Known rows, with every way that one mark hangs from another
Q_309[Q_187[Q_872] Q_292 Q_791]: [-0.91  3.01 -4.14 -0.75  4.55  2.48  0.84 -1.14 -1.59 -2.86 -1.19 -0.50
  1.65 -2.65 -0.83 -5.23  0.09 -0.44  0.29 -0.68  3.14  1.07 -1.91  0.07
 -0.03  1.05  2.30]
Q_872[Q_309]: [-0.47  1.84 -0.32  0.61  1.54  0.19 -0.96 -1.09 -0.36 -0.09  0.32 -0.88
  0.16 -0.06  0.28 -0.68 -0.12  0.09  0.33 -1.38  0.33  0.01 -2.19 -0.38
  0.40  0.70 -2.51]
Q_292[Q_309[Q_791]]: [-0.47 -0.39 -2.41  0.26  1.17  1.51  0.72 -1.06 -0.36 -1.34 -0.73 -0.60
  0.24 -0.59 -0.58 -1.47  0.37 -0.18  0.77 -0.36  1.19  0.53  0.08  0.02
 -0.55 -0.06  0.67]
Q_872[Q_187 Q_309[Q_791[Q_7]]]: [-1.12  1.00 -0.36  0.95  3.78  1.11 -1.11 -3.08 -1.71 -1.76  0.32 -1.37
  2.17 -0.22  1.85 -1.64 -0.04  0.21  1.33 -1.52  1.59  0.66 -1.89 -0.64
  1.39  1.52 -3.23]
Q_309[Q_187]: [-0.19  1.60 -0.90 -0.52  1.06  0.50  0.65 -0.52 -0.26 -0.30 -0.68  0.50
  0.25 -1.16 -0.63 -4.08 -0.16 -0.26  1.65 -0.02  0.61  0.29 -0.27 -0.22
  0.02  0.44  0.12]
Q_67[Q_7]: [-0.13 -0.09  0.13 -0.43 -2.25 -0.55  0.22 -0.33 -1.21 -0.48  0.03 -0.50
 -0.50 -0.14  0.88 -1.37  0.37 -0.44  0.56 -0.39 -0.60 -0.56  0.46  0.71
 -0.03 -0.33 -0.05]
Q_67[Q_7[Q_791[Q_187]]]: [-0.60  0.59  1.67  1.11 -1.64 -0.90  0.59 -0.48 -1.37 -1.91  0.08  0.16
 -1.07  0.41  2.32 -0.64  0.60 -0.33  0.62 -0.35 -0.76 -0.47  0.41  1.07
  0.39 -0.84 -0.09]
Q_187[Q_309 Q_872[Q_7]]: [-0.87 -0.79 -8.16  0.06  0.47 -0.26  0.10  1.11 -1.79 -1.60  0.51 -4.28
  0.44  0.89 -0.61 -1.76  0.08 -0.08  0.50 -3.32 -0.63 -0.27 -2.57 -0.50
  0.58  0.12 -1.19]
Q_187[Q_791[Q_309[Q_292]] Q_872]: [-0.97  1.06 -2.19 -0.54  0.47 -1.02  0.47  2.15 -2.42 -1.96  0.06 -2.35
  0.36  1.08  0.03 -1.41  0.58  0.06 -1.40 -1.33  1.28  0.26 -2.03 -0.27
 -0.65 -0.31 -0.68]
Q_7[Q_791[Q_187]]: [-0.64  1.00  2.18  2.16  0.92 -0.50  0.51 -0.21 -0.17 -2.09  0.06  1.01
 -0.81  0.81  2.04  1.09  0.34  0.17  0.04  0.08 -0.22  0.14 -0.04  0.51
  0.57 -0.76 -0.11]
Q_7[Q_791]: [-0.40 -0.35  1.62  2.21  0.58  0.76 -0.20  0.15  0.37 -1.84  0.20  0.86
 -0.94  0.51 -0.31  0.47 -0.02 -0.04  0.57 -0.15 -0.59  0.33 -0.11  0.06
  0.08 -0.57  0.40]
Q_791[Q_7 Q_187]: [-0.77  2.57  1.08 -0.29  1.34 -1.33  1.94 -1.40 -1.81 -1.05 -0.09  0.47
  2.13  1.38  4.46  1.70  1.03  0.50 -1.69  0.36 -0.33  0.19  0.15  0.34
  1.71 -0.68 -1.76]
Q_292[Q_309[Q_791[Q_7 Q_187] Q_872]]: [-1.01  1.07 -1.89 -0.21  2.76  1.77  1.53 -2.16 -1.44 -1.48 -0.06 -0.02
  1.54 -0.90  1.66 -6.19  0.98  0.04  0.12 -0.38  0.95  0.89 -0.09  0.29
  0.23 -0.12  0.21]
Q_872[Q_7 Q_187[Q_791] Q_309[Q_292]]: [-1.45  1.12  0.85  1.15  6.55  1.39 -1.45 -1.73 -1.88 -1.88  0.27 -2.23
  1.72  0.38  1.75 -2.99 -0.22  0.01 -0.39 -3.99 -0.40  0.36 -2.29 -0.66
  1.53  2.25 -1.00]
Q_7[Q_791[Q_187[Q_872] Q_309[Q_292]]]: [-1.09  1.63 -0.25  1.73  2.34 -0.94  0.62 -0.54 -1.50 -2.88  0.09  0.13
 -1.26  0.95  2.15  1.34  0.82  0.36 -1.85 -0.23  0.48  0.33 -1.29  0.32
 -0.18 -0.95 -1.32]
Q_187[Q_309[Q_872] Q_791[Q_7]]: [-0.98  0.77 -2.24 -0.61  0.39  0.40  0.87  1.83 -2.46 -1.60  0.36 -1.19
  2.06  0.90  0.61 -8.20  0.64 -0.01  0.00 -1.73  0.08  0.66 -3.10 -0.36
  0.81 -0.32 -1.19]
Q_791[Q_7 Q_187[Q_309[Q_292] Q_872]]: [-1.32  2.66 -4.74 -0.62  1.75 -1.17  2.32 -0.56 -3.09 -2.09 -0.07 -2.04
  2.28  1.54  3.89  0.41  1.25  0.45 -2.80 -0.92  0.14  0.18 -2.34  0.30
  1.81 -0.77 -1.35]
Q_292[Q_309[Q_872]]: [-0.44 -0.52 -2.16 -0.15  1.24  1.78  0.74 -0.98 -0.22  0.18  0.26 -0.47
 -0.17 -0.90 -0.60 -6.54  0.47 -0.14  0.08 -0.49 -0.33  0.41  0.14  0.10
 -0.55 -0.08  1.18]
Q_292[Q_309[Q_187]]: [-0.44  0.41 -2.82 -0.18  1.11  1.23  1.38 -0.96 -0.16 -0.39 -0.94 -0.44
 -0.28 -0.74 -1.12 -3.81  0.26 -0.29  1.08 -0.34  0.18  0.36  0.09 -0.16
 -0.52 -0.03  0.91]
Q_791[Q_187[Q_872] Q_309[Q_292]]: [-1.02  2.79 -2.60 -0.67  2.44 -2.51  1.14 -0.99 -2.69 -1.49 -0.18 -1.06
 -0.41  0.65  3.48  1.36  1.20  0.57 -3.47 -0.15  1.55  0.00 -1.73  0.38
 -0.35 -0.52 -2.46]
Q_187[Q_309]: [-0.23 -0.39 -4.47 -0.12 -0.59 -0.36  0.10  0.75 -0.80 -0.60 -0.21 -1.45
 -0.17  0.43 -0.41 -1.56  0.08 -0.01  0.15 -0.95  0.29 -0.06 -2.40 -0.22
  0.10 -0.26 -1.25]
Q_872[Q_7 Q_187[Q_309[Q_791]]]: [-0.92 -1.87 -3.36  0.78  3.72  0.78 -0.94 -1.56 -1.61 -2.07  0.13 -2.35
  1.29  0.20  1.05 -2.28 -0.21  0.01  1.65 -2.95 -0.11  0.22 -0.88 -0.59
  1.16  1.41 -1.28]
Q_7[Q_791[Q_309[Q_292]]]: [-0.64  0.34  0.96  1.83  2.29  0.43 -0.20 -0.59 -0.63 -2.34 -0.03  1.17
 -1.51  0.55  0.04  0.71  0.40  0.17 -1.37 -0.04  0.04  0.63 -1.12 -0.08
 -0.71 -0.66 -0.88]
Q_7[Q_791[Q_309[Q_872]]]: [-0.63 -0.03  1.13  1.76  1.63  0.42 -0.44 -0.63 -0.63 -1.82  0.70  1.21
 -1.47  0.20  0.01 -3.01  0.38  0.19  0.04 -0.18 -0.16  0.62 -0.76 -0.17
 -0.71 -0.60 -1.72]

Rows
[-0.73  0.96 -4.82 -0.37  2.61  1.29  0.56 -0.51 -1.91 -2.51 -0.77 -0.83
  1.60 -0.23  0.25 -1.97  0.47  0.00 -1.33 -0.98  1.55  0.79 -3.24 -0.12
  0.53  0.04 -0.37] | Q_187[Q_309[Q_292 Q_791[Q_7]]]
[-0.77  0.59 -0.55  1.70  1.23 -0.04  0.09 -0.29 -0.84 -2.45  0.04  0.37
 -1.41  0.39 -0.53 -1.23  0.26  0.06  0.78 -0.36  0.24  0.53 -0.93 -0.35
 -0.65 -0.63 -1.90] | Q_7[Q_791[Q_309[Q_187[Q_872]]]]
[-0.80  0.75 -2.02 -0.08  2.32  1.53  1.03 -1.73 -0.90 -1.15 -0.12 -0.11
  0.61 -1.38  1.09 -6.54  0.76 -0.07  0.57 -0.39  1.39  0.65 -0.09  0.43
 -0.25  0.05  0.73] | Q_292[Q_309[Q_791[Q_187] Q_872]]
[-0.89 -1.25 -1.47  0.23  2.80  1.94  0.40 -1.12 -0.84 -0.50  0.42 -1.25
  0.50 -0.46  0.08 -7.51  0.37 -0.17  0.66 -1.81 -0.81  0.44  0.38 -0.13
  0.01  0.55  1.15] | Q_292[Q_309[Q_872[Q_7 Q_187[Q_791]]]]
[-0.52  0.16 -4.71 -0.31  1.15  1.17 -0.23 -0.13 -1.37 -1.45  0.22 -0.91
  0.75 -1.25 -0.31 -7.57  0.21 -0.11  1.15 -1.22  1.65  0.59 -2.83 -0.11
  0.02  0.31 -0.98] | Q_187[Q_309[Q_791 Q_872]]
[-1.24  0.69 -0.55  1.18  6.93  1.64 -1.63 -3.23 -1.41 -1.25  0.45 -2.08
  1.28 -0.16  1.61 -1.83 -0.26  0.11 -0.61 -3.58 -0.74  0.22 -1.88 -0.61
  1.49  2.29 -1.28] | Q_872[Q_7 Q_187 Q_309[Q_292]]
[-0.99  0.71  1.22  0.94  2.14 -0.02 -1.24 -0.72 -1.29 -0.90  0.36 -1.92
  0.99  0.56  1.38 -2.64 -0.22  0.08  1.20 -1.88  0.89  0.15 -2.08 -0.54
  0.98  1.38 -2.35] | Q_872[Q_187[Q_791] Q_309]
[-0.62 -0.24 -0.30 -0.04  3.14  2.28 -0.82 -2.00 -1.12 -1.22  0.78  0.23
  1.62 -2.38  0.83 -9.17  0.03 -0.08  1.91 -0.40  2.09  0.94 -0.22  0.08
  0.28  1.31  0.29] | Q_309[Q_791 Q_872[Q_187]]
[-0.71  0.75  1.34  0.93 -1.33 -1.57  0.48 -0.84 -1.94 -2.11  0.07  0.28
 -1.55  0.67  2.48 -0.26  0.83 -0.16  0.13 -0.28 -0.42 -0.39  0.03  0.87
 -0.15 -1.02 -1.77] | Q_67[Q_7[Q_791[Q_187 Q_309]]]
[-0.94  1.51  0.20  1.14 -0.41 -0.54  0.42 -0.78 -1.85 -2.33  0.21 -0.80
 -0.86  0.25  2.25 -1.04  0.64 -0.34 -0.15 -1.09 -0.48 -0.41 -0.80  1.03
  0.51 -0.53 -0.14] | Q_67[Q_7[Q_791[Q_187[Q_872[Q_309[Q_292]]]]]]
[-0.84  1.61 -1.75  0.08  1.18 -1.73  0.95 -0.29 -1.46 -1.04  0.28 -1.77
  0.64  0.74  3.19  0.92  0.53  0.23 -0.50 -1.32 -0.14 -0.43 -0.06  0.43
  1.05 -0.06 -0.70] | Q_791[Q_187[Q_872[Q_7]]]
[-1.04 -0.44 -8.38  0.13  1.30  0.37 -0.07  0.60 -2.15 -2.75  0.22 -4.10
  1.13  0.19 -0.59 -2.20  0.09 -0.17  1.41 -3.39  0.81  0.10 -2.78 -0.48
  0.55  0.36 -1.29] | Q_187[Q_309[Q_791] Q_872[Q_7]]
[-0.96 -0.62 -2.24  0.01  3.03  2.70  0.79 -2.41 -1.30 -1.35  0.15 -0.50
  1.64 -1.08  0.47 -7.10  0.66 -0.07  0.75 -0.60  0.81  1.02  0.16 -0.09
  0.16  0.39  0.55] | Q_292[Q_309[Q_791[Q_7] Q_872[Q_187]]]
[-1.12  4.31 -1.29  0.01  5.55  2.27 -0.03 -2.72 -1.63 -2.17 -0.71  0.07
  2.15 -1.53  0.49 -3.91  0.16 -0.09 -0.01 -1.42  2.06  1.10 -3.25 -0.45
  0.82  1.31 -1.50] | Q_872[Q_309[Q_187 Q_292 Q_791[Q_7]]]
[-1.01 -0.17  0.42  0.84  6.79  3.32 -0.69 -2.21 -1.05 -1.43  0.97  0.32
  0.82 -1.60  0.89 -8.71  0.14 -0.08 -1.53 -1.86 -0.98  0.82 -0.58  0.17
  0.73  1.39  2.69] | Q_309[Q_292 Q_872[Q_7[Q_791] Q_187]]
[-1.25  1.21 -3.26  1.51  3.78  1.23 -0.63 -0.62 -1.22 -2.18  0.81 -2.87
  0.40  0.31 -0.15 -0.59 -0.01 -0.06 -0.42 -3.39 -0.83  0.11 -2.22 -0.37
  0.77  0.72 -0.45] | Q_187[Q_872[Q_7[Q_791] Q_309[Q_292]]]
[-0.61  0.66 -1.81 -0.17  0.89  1.07  1.46  0.06 -0.50 -0.86 -1.05 -0.60
  0.06 -0.33 -1.06 -4.57  0.29 -0.37  1.25 -0.59  0.42  0.45 -0.16 -0.18
 -0.48 -0.09  1.08] | Q_292[Q_309[Q_187[Q_791]]]
[-0.82  0.66 -4.80 -0.16  1.62  1.77  1.34 -1.02 -0.86 -1.83 -0.95 -1.45
  0.53 -1.27 -1.29 -4.43  0.31 -0.39  1.99 -0.80  1.71  0.67 -0.34 -0.17
 -0.51  0.16  0.85] | Q_292[Q_309[Q_187[Q_872] Q_791]]
[-0.67 -0.06 -2.31  0.13  1.60  1.79  1.18 -1.48 -0.84 -1.67 -0.69 -0.44
  1.17 -0.10 -0.08 -1.17  0.61 -0.08  0.33 -0.37  0.79  0.76  0.08 -0.12
 -0.08 -0.25  0.20] | Q_292[Q_309[Q_791[Q_7]]]
[-1.39  1.07 -0.78  1.26  7.80  2.30 -1.82 -3.73 -1.77 -2.43  0.15 -1.87
  1.97 -0.85  1.69 -2.31 -0.26  0.01  0.24 -3.65  0.71  0.61 -2.11 -0.59
  1.46  2.59 -1.35] | Q_872[Q_7 Q_187 Q_309[Q_292 Q_791]]
[-1.26  1.71 -0.57  0.69  5.66  1.96 -0.92 -3.45 -1.91 -2.09 -0.01 -1.08
  2.34 -0.67  1.89 -1.90  0.09  0.18 -0.60 -1.49  1.80  0.88 -2.55 -0.43
  1.35  1.73 -1.65] | Q_872[Q_187 Q_309[Q_292 Q_791[Q_7]]]
[-0.85  1.69  1.56 -0.55  1.79 -0.42  0.89  0.75 -2.44 -1.89 -0.41  0.23
  1.45  1.51  1.25 -0.81  0.85  0.24 -2.20 -0.46  0.53  0.76 -1.52 -0.39
 -0.04 -0.48 -1.59] | Q_187[Q_791[Q_7 Q_309[Q_292]]]
[-0.74 -0.27  0.80  0.81  0.19  0.20 -0.19 -1.30 -1.91 -2.00  0.42  0.18
 -1.29 -0.24  1.22 -3.91  0.62 -0.31 -0.12 -0.56 -0.52 -0.01 -0.24  0.66
 -0.36 -0.38 -0.53] | Q_67[Q_7[Q_791[Q_309[Q_292 Q_872[Q_187]]]]]
[-0.90 -1.60 -3.33  0.56  4.42  0.93 -0.67 -1.53 -1.53 -1.52  0.07 -2.26
  0.91  0.33  1.07 -2.18 -0.14  0.03 -0.31 -2.90 -0.94  0.10 -1.16 -0.44
  1.16  1.37 -0.07] | Q_872[Q_7 Q_187[Q_309[Q_292]]]
[-0.83  0.34  1.43  1.96  3.10  0.17 -0.05 -0.86 -0.55 -2.06  0.26  0.06
  0.00  0.87  1.73  0.74  0.14  0.08  0.39 -2.06 -1.69  0.06  0.42  0.04
  1.00  0.11 -0.33] | Q_872[Q_7[Q_791[Q_187]]]
[-0.87  1.68  1.53  1.78  2.61 -0.88  0.46 -0.95 -1.19 -2.65 -0.19  1.33
 -1.36  0.87  2.35  1.41  0.78  0.39 -1.92  0.19  0.42  0.43 -1.06  0.35
 -0.20 -0.88 -1.37] | Q_7[Q_791[Q_187 Q_309[Q_292]]]
[-0.87  2.21 -1.86 -0.73  0.72  0.27  1.49  1.09 -1.79 -1.65 -0.39 -1.23
  1.80  0.03 -0.32 -4.99  0.21 -0.28  1.54 -1.02  0.65  0.52 -0.98 -0.44
  0.59  0.10  0.05] | Q_309[Q_187[Q_791[Q_7] Q_872]]
[-0.76  1.10  1.19  0.82 -0.41 -1.11  0.52 -1.02 -2.06 -2.32 -0.12  0.38
 -1.46  0.46  2.51 -0.47  0.90 -0.19 -0.75 -0.27 -0.31 -0.27 -0.32  0.96
 -0.19 -0.91 -1.04] | Q_67[Q_7[Q_791[Q_187 Q_309[Q_292]]]]
[-0.68  0.55 -1.98  0.25  1.37  0.61  1.17 -1.33 -0.72 -1.55 -0.85 -0.47
  0.34 -0.37  1.03 -0.96  0.64 -0.03  0.44 -0.21  1.46  0.39  0.07  0.33
 -0.20 -0.21  0.31] | Q_292[Q_309[Q_791[Q_187]]]
[-0.60  1.82 -0.68 -0.65  5.19  3.47 -0.26 -1.75 -1.13 -1.63  0.13  1.18
  1.61 -3.08  0.22 -9.03  0.33 -0.20 -1.23 -0.34  2.29  1.24 -1.56  0.47
 -0.17  1.06  2.56] | Q_309[Q_292 Q_791 Q_872]
[-0.66  0.46  0.13  1.07 -1.85 -1.03  0.61 -0.22 -1.67 -2.15 -0.02 -0.31
 -1.14  0.58  2.13 -1.12  0.63 -0.34  0.64 -0.69 -0.68 -0.51 -0.41  1.00
  0.41 -0.94 -0.54] | Q_67[Q_7[Q_791[Q_187[Q_309]]]]
[-0.76  1.67 -2.33 -0.19  1.54 -1.26  0.80 -0.51 -1.59 -0.76  0.22 -0.77
  0.47  0.12  3.19 -3.86  0.65  0.25 -0.44 -1.21  0.15 -0.17 -1.59  0.43
  0.97 -0.10 -1.42] | Q_791[Q_187[Q_309[Q_872[Q_7]]]]
[-1.01  0.82 -3.12  0.07  1.62  0.75  1.77 -1.44 -1.49 -2.02 -0.59 -1.17
  1.38  0.16  1.43 -0.71  0.94  0.04  0.01 -0.49  1.09  0.58 -0.04  0.15
  0.30 -0.43 -0.06] | Q_292[Q_309[Q_791[Q_7 Q_187[Q_872]]]]
[-0.99  3.33  0.06 -0.37  4.83  1.21  1.30 -2.17 -2.11 -2.89 -0.96  1.07
  2.72 -0.69  3.24  0.18  0.91  0.19 -2.62  0.20  2.17  1.02 -1.17  0.56
  1.11  0.23  0.80] | Q_309[Q_292 Q_791[Q_7 Q_187]]
[-0.99  1.11 -0.07  1.89  0.92 -1.59  0.49 -0.31 -1.37 -2.58  0.34 -0.08
 -1.38  1.28  2.09  1.50  0.72  0.41 -0.54 -0.25  0.32  0.19 -0.86  0.17
 -0.14 -1.08 -2.41] | Q_7[Q_791[Q_187[Q_872] Q_309]]
[-1.38  1.94 -2.01  0.45  2.95  0.39 -0.31  1.41 -2.12 -2.17  0.47 -3.57
  1.53  0.89  0.17 -2.48  0.10 -0.17 -0.33 -3.87 -0.04  0.16 -2.74 -0.45
  0.79  0.90 -0.26] | Q_187[Q_791 Q_872[Q_7 Q_309[Q_292]]]
[-0.67 -0.40 -0.73 -0.26  3.21 -0.17 -0.84 -1.96 -1.80 -0.41  0.94 -0.20
 -0.23 -0.25  1.09 -5.32  0.44  0.34 -0.30 -1.17 -0.04  0.41 -0.50 -0.55
 -0.59  0.58 -3.19] | Q_791[Q_309[Q_872[Q_7 Q_187]]]
[-1.24  2.17 -4.60 -0.46  0.48 -1.76  2.24 -0.29 -2.90 -1.83  0.15 -2.25
  2.18  1.87  3.86  0.56  1.17  0.45 -1.52 -0.93 -0.01  0.00 -1.86  0.14
  1.81 -0.93 -2.49] | Q_791[Q_7 Q_187[Q_309 Q_872]]
[-0.80  0.09  0.34  1.65  3.60  0.58 -0.43 -1.10 -0.82 -2.21  0.14  0.22
 -0.49  0.54  0.07 -0.93  0.05  0.00  0.85 -2.20 -1.38  0.39 -0.04 -0.55
  0.11  0.24 -1.60] | Q_872[Q_7[Q_791[Q_309[Q_187]]]]
[-0.90  1.15  0.30  1.25 -1.35 -0.95  0.36 -0.61 -1.72 -2.14  0.36 -0.96
 -0.94  0.46  2.24 -0.90  0.59 -0.33  0.72 -1.12 -0.59 -0.55 -0.52  0.92
  0.53 -0.63 -0.86] | Q_67[Q_7[Q_791[Q_187[Q_872[Q_309]]]]]
[-0.93  2.22  0.07 -0.45  3.15 -2.03  0.42 -1.96 -2.36 -0.67  0.63  0.41
 -0.22  0.12  3.95 -3.88  1.08  0.59 -1.40 -0.81  0.39  0.13 -0.66  0.15
 -0.13 -0.08 -3.90] | Q_791[Q_187 Q_309[Q_872[Q_7]]]
[-1.23  3.56 -0.26  0.45  6.47  1.78 -0.56 -1.47 -1.51 -1.74 -0.38 -1.06
  1.41 -0.66  0.26 -4.75 -0.15 -0.26  0.09 -3.78 -0.27  0.52 -2.88 -0.66
  0.99  1.82 -0.95] | Q_872[Q_7 Q_309[Q_187[Q_791] Q_292]]
